What can hang from each mark
j527: j404
j963: j353 j811
j432: j353 j811
j353: j432 j692
j404: j527 j811
j692: j353
j811: j396 j404 j692 j963

Every row comes from one small tree of marks. Brackets hold a mark, then the marks that hang from it, in the order of their numbers. Every link used is in the known rows. Which tree was each row made from?
Known rows
[j432 [j353 j692] [j811 j396 j404 j963]]: [ 0.29  0.23  0.55  0.79 -1.20 -3.12 -2.21 -2.15 -1.07  1.26  0.35 -1.13
  0.76 -1.23  1.10  5.56 -1.99  0.36]
[j963 [j811 j396 [j404 j527]]]: [-0.11  0.00  0.84 -0.44  1.25  1.74 -0.29  1.77 -0.92  0.94 -0.10  1.16
 -0.49  1.86 -0.14 -1.89 -1.13  0.66]
[j404 j527 [j811 [j963 [j353 j692]]]]: [-0.77  0.82 -0.78 -0.47  2.17 -0.05  0.69  1.74 -3.81  0.56 -0.07 -0.25
 -1.50  2.32  0.89 -1.28  1.56  0.74]
[j692 j353]: [ 1.01  1.17  0.75 -0.84  0.15  1.51  0.48 -1.68 -1.49  1.35  0.42  1.62
 -2.88 -0.59  0.29 -4.59  1.16  1.31]
[j527 [j404 [j811 j692 [j963 j353]]]]: [-0.31  0.73 -0.69 -1.17  2.18  1.05  1.14  1.38 -1.52  0.91  1.48  1.07
 -0.29  1.80  0.07 -0.42  2.59  0.30]
[j353 [j432 [j811 j404]] j692]: [ 2.27 -0.48  2.18 -0.22  0.39 -1.93 -0.32 -0.89  0.36  3.11 -0.86 -1.54
  0.30 -1.35 -1.75  2.61 -0.07 -0.63]
[j404 j527]: [ 1.91  0.75  0.74 -0.76  2.32  1.56  0.45  1.08 -3.18  2.75  0.32  2.36
 -2.88  0.58  0.37 -3.19 -1.56  0.68]
[j527 [j404 [j811 j396 [j692 [j353 j432]]]]]: [-0.42  0.08 -1.49 -0.45  1.56  2.07  2.03  1.76 -0.50  1.25 -0.04  1.15
 -0.84 -1.14 -1.08  0.53  1.27 -0.07]
[j432 j811]: [ 2.16  0.89  2.27 -1.34  2.18  0.64 -1.04 -0.20 -3.08  4.93  1.13  1.13
 -2.31  0.37  0.50 -2.18 -1.06  2.48]
[j353 j692]: [ 2.62  0.09  1.23 -1.92  1.20  0.23 -0.02 -1.63 -0.26  3.35 -0.47  1.08
 -1.18 -0.24 -0.42 -2.05  1.48 -0.16]
[j811 [j404 j527] [j963 j353]]: [-0.55  1.06  0.41  0.82 -1.16 -1.02 -0.18 -0.63 -0.46 -2.59  0.96  0.13
 -0.05  2.38  0.60 -0.67 -0.34 -0.81]
[j432 [j353 j692] [j811 j396 [j404 j527] j963]]: [ 0.01  0.18  0.01  1.30 -0.31 -3.11 -1.87 -0.66 -2.02  1.30  0.30 -1.00
  0.53 -1.24  1.10  6.30 -2.85  0.24]
[j811 j396 [j404 j527] j692 [j963 [j353 j432]]]: [-1.81 -1.56 -0.81  1.92 -3.28 -2.27 -0.30 -0.36  4.42 -5.95 -0.29 -2.03
  3.07 -0.07 -0.50  3.00 -1.03 -2.81]
[j811 j396 j404 [j692 j353] j963]: [-1.36  0.24 -2.13  1.81 -4.18  0.23 -0.27 -2.37  5.65 -5.48  0.53  0.59
  3.78 -1.44  0.61  1.22  0.47 -1.97]
[j811 j396 j404]: [ 0.68  0.62 -0.01  0.03 -2.00  1.67 -0.08 -1.47  1.68 -0.43 -0.44  2.08
 -0.48 -0.41 -0.19 -1.41 -2.05 -0.87]
[j353 [j432 [j811 j396 j963]] j692]: [ 0.78 -1.60  1.36 -0.20 -0.82 -2.59 -1.01 -1.52  1.52  2.52 -1.47 -2.79
  0.69 -1.97 -0.94  3.12 -0.46  0.41]
[j811 j396 [j404 j527] [j692 j353]]: [-0.37  0.15 -2.14  1.59 -1.27  1.33  0.68  0.17  2.96 -3.36  0.14  1.73
  1.67 -1.98 -0.37  0.70 -0.90 -2.29]

Which tree is each row?
[-1.03  0.22 -2.69  0.54  1.03  1.79  0.66  2.49 -0.76 -1.31  0.02  0.99
  0.87  0.36  1.36 -0.27 -0.31 -0.10] | [j404 j527 [j811 j396 j692 j963]]
[-0.90 -0.16 -2.24  0.73  1.44  1.86  1.55  2.71 -1.31 -0.89 -0.78  0.42
 -0.66 -1.33 -0.09 -0.57 -0.06 -0.25] | [j404 j527 [j811 j396 [j692 [j353 j432]]]]
[-1.19  0.13 -1.37 -0.92  1.23  1.12  1.04  1.18 -0.33  0.30  0.79  0.76
 -0.01  1.06 -0.05  0.30  1.63  0.17] | [j527 [j404 [j811 j396 j692 [j963 j353]]]]
[-0.02  0.16 -2.03 -0.20  2.42  2.55  1.07  3.17 -1.89  0.37 -0.19  1.77
 -0.61 -0.05  0.56 -1.35 -0.65 -0.18] | [j404 j527 [j811 j396 j692]]
[-1.68 -1.10 -0.41  1.45 -3.14 -2.70 -0.13 -1.27  2.94 -3.43 -1.51 -2.29
  1.39  0.00 -0.78  3.30 -1.06 -2.09] | [j811 j396 [j404 j527] [j963 [j353 j432 j692]]]
[-1.78  0.01 -0.63  1.18 -2.74 -0.90 -0.43 -0.93  1.50 -3.52 -0.14 -0.28
  0.40  1.21  0.49  0.58 -1.76 -1.01] | [j811 j396 [j404 j527] [j963 j353]]
[ 0.01 -0.39 -0.06  0.59 -1.85 -0.96 -0.05 -1.92  2.88 -2.99  0.63 -0.92
  1.83 -1.15  0.25 -0.74  2.03 -0.44] | [j811 [j692 [j353 j432]] j963]
[-0.66 -0.32  0.33 -0.30  0.04  1.42 -0.43  0.33  2.03 -1.54  0.50  0.45
  1.59  0.65 -0.34 -1.75  1.33 -0.04] | [j963 [j811 j396 j404 [j692 j353]]]
[ 2.07 -0.83  2.49 -0.51  1.03 -0.98 -0.63  0.10 -0.49  2.43  0.18 -1.07
 -0.45 -1.09 -0.95 -0.07 -0.78  0.66] | [j353 [j432 [j811 j692]]]
[ 2.39 -0.95  2.57 -0.96  1.30 -1.97 -0.41 -0.81 -0.59  4.49 -1.05 -1.86
 -0.80 -1.47 -1.59  1.44  0.24  0.50] | [j353 [j432 j811] j692]
[-0.86 -0.91  0.10  0.65  0.43  0.72  0.20  1.85  1.52 -1.88 -0.19 -0.45
  1.52  0.08 -0.96 -0.07  0.32 -0.50] | [j963 [j811 j396 [j404 j527] [j692 [j353 j432]]]]
[ 0.37 -0.89  0.91  1.12 -1.93 -1.52 -0.93 -0.70  2.57 -0.90 -0.08 -1.68
  2.10 -1.39 -0.54  2.71 -1.74 -0.50] | [j353 [j432 [j811 j396 j404 j692 j963]]]
[-0.46  0.43 -1.90 -0.64  1.32  2.13  1.24  1.42 -0.08  0.96  0.76  1.94
  0.53  0.32  0.21  0.57  0.98  0.13] | [j527 [j404 [j811 j396 j692 j963]]]
[-2.05  0.37 -1.40 -0.04  0.74  0.74  0.49  1.80 -2.97 -0.53 -0.48 -0.13
 -1.75  1.72  1.30 -1.57 -0.39  1.13] | [j404 j527 [j811 j396 [j963 j353]]]
[-0.46  1.31 -1.49 -0.16  0.40  1.57  0.59  0.04 -0.65 -1.52  0.96  0.77
  0.66  0.56  1.35 -2.55  2.90  0.61] | [j404 [j811 [j692 j353] j963]]
[-0.55  0.21  0.57  1.23 -2.08 -0.68 -0.12 -1.67  0.80 -0.48 -0.31 -1.16
 -0.61 -1.89 -0.39  0.59 -0.57  0.91] | [j692 [j353 [j432 [j811 j396 j404 j963]]]]
[-0.15 -0.44  2.34 -1.52  2.56 -1.35 -0.34  1.22 -1.80  1.02  0.03 -1.31
 -0.66  3.64 -1.13 -1.37  2.41  0.04] | [j963 [j353 j692] [j811 [j404 j527]]]
[ 1.12 -1.01  2.27 -0.36  0.00 -0.68 -0.68 -0.39 -0.77  3.05 -0.83 -1.17
 -1.83 -1.48 -0.86 -0.14 -2.35  1.37] | [j353 [j432 [j811 j396]]]
[-0.87  0.87 -1.20 -0.54 -0.53  1.96  0.10 -0.16 -1.06  0.11 -0.37  0.83
 -0.88  0.87  1.48 -2.59  0.04  1.33] | [j404 [j811 j396 j963]]
[ 0.18 -0.14  1.49 -1.36 -0.79 -2.07 -0.84 -2.66  0.20 -0.02  0.20 -1.18
 -0.51  1.71  0.39 -1.80  2.11  0.47] | [j811 [j963 [j353 j692]]]
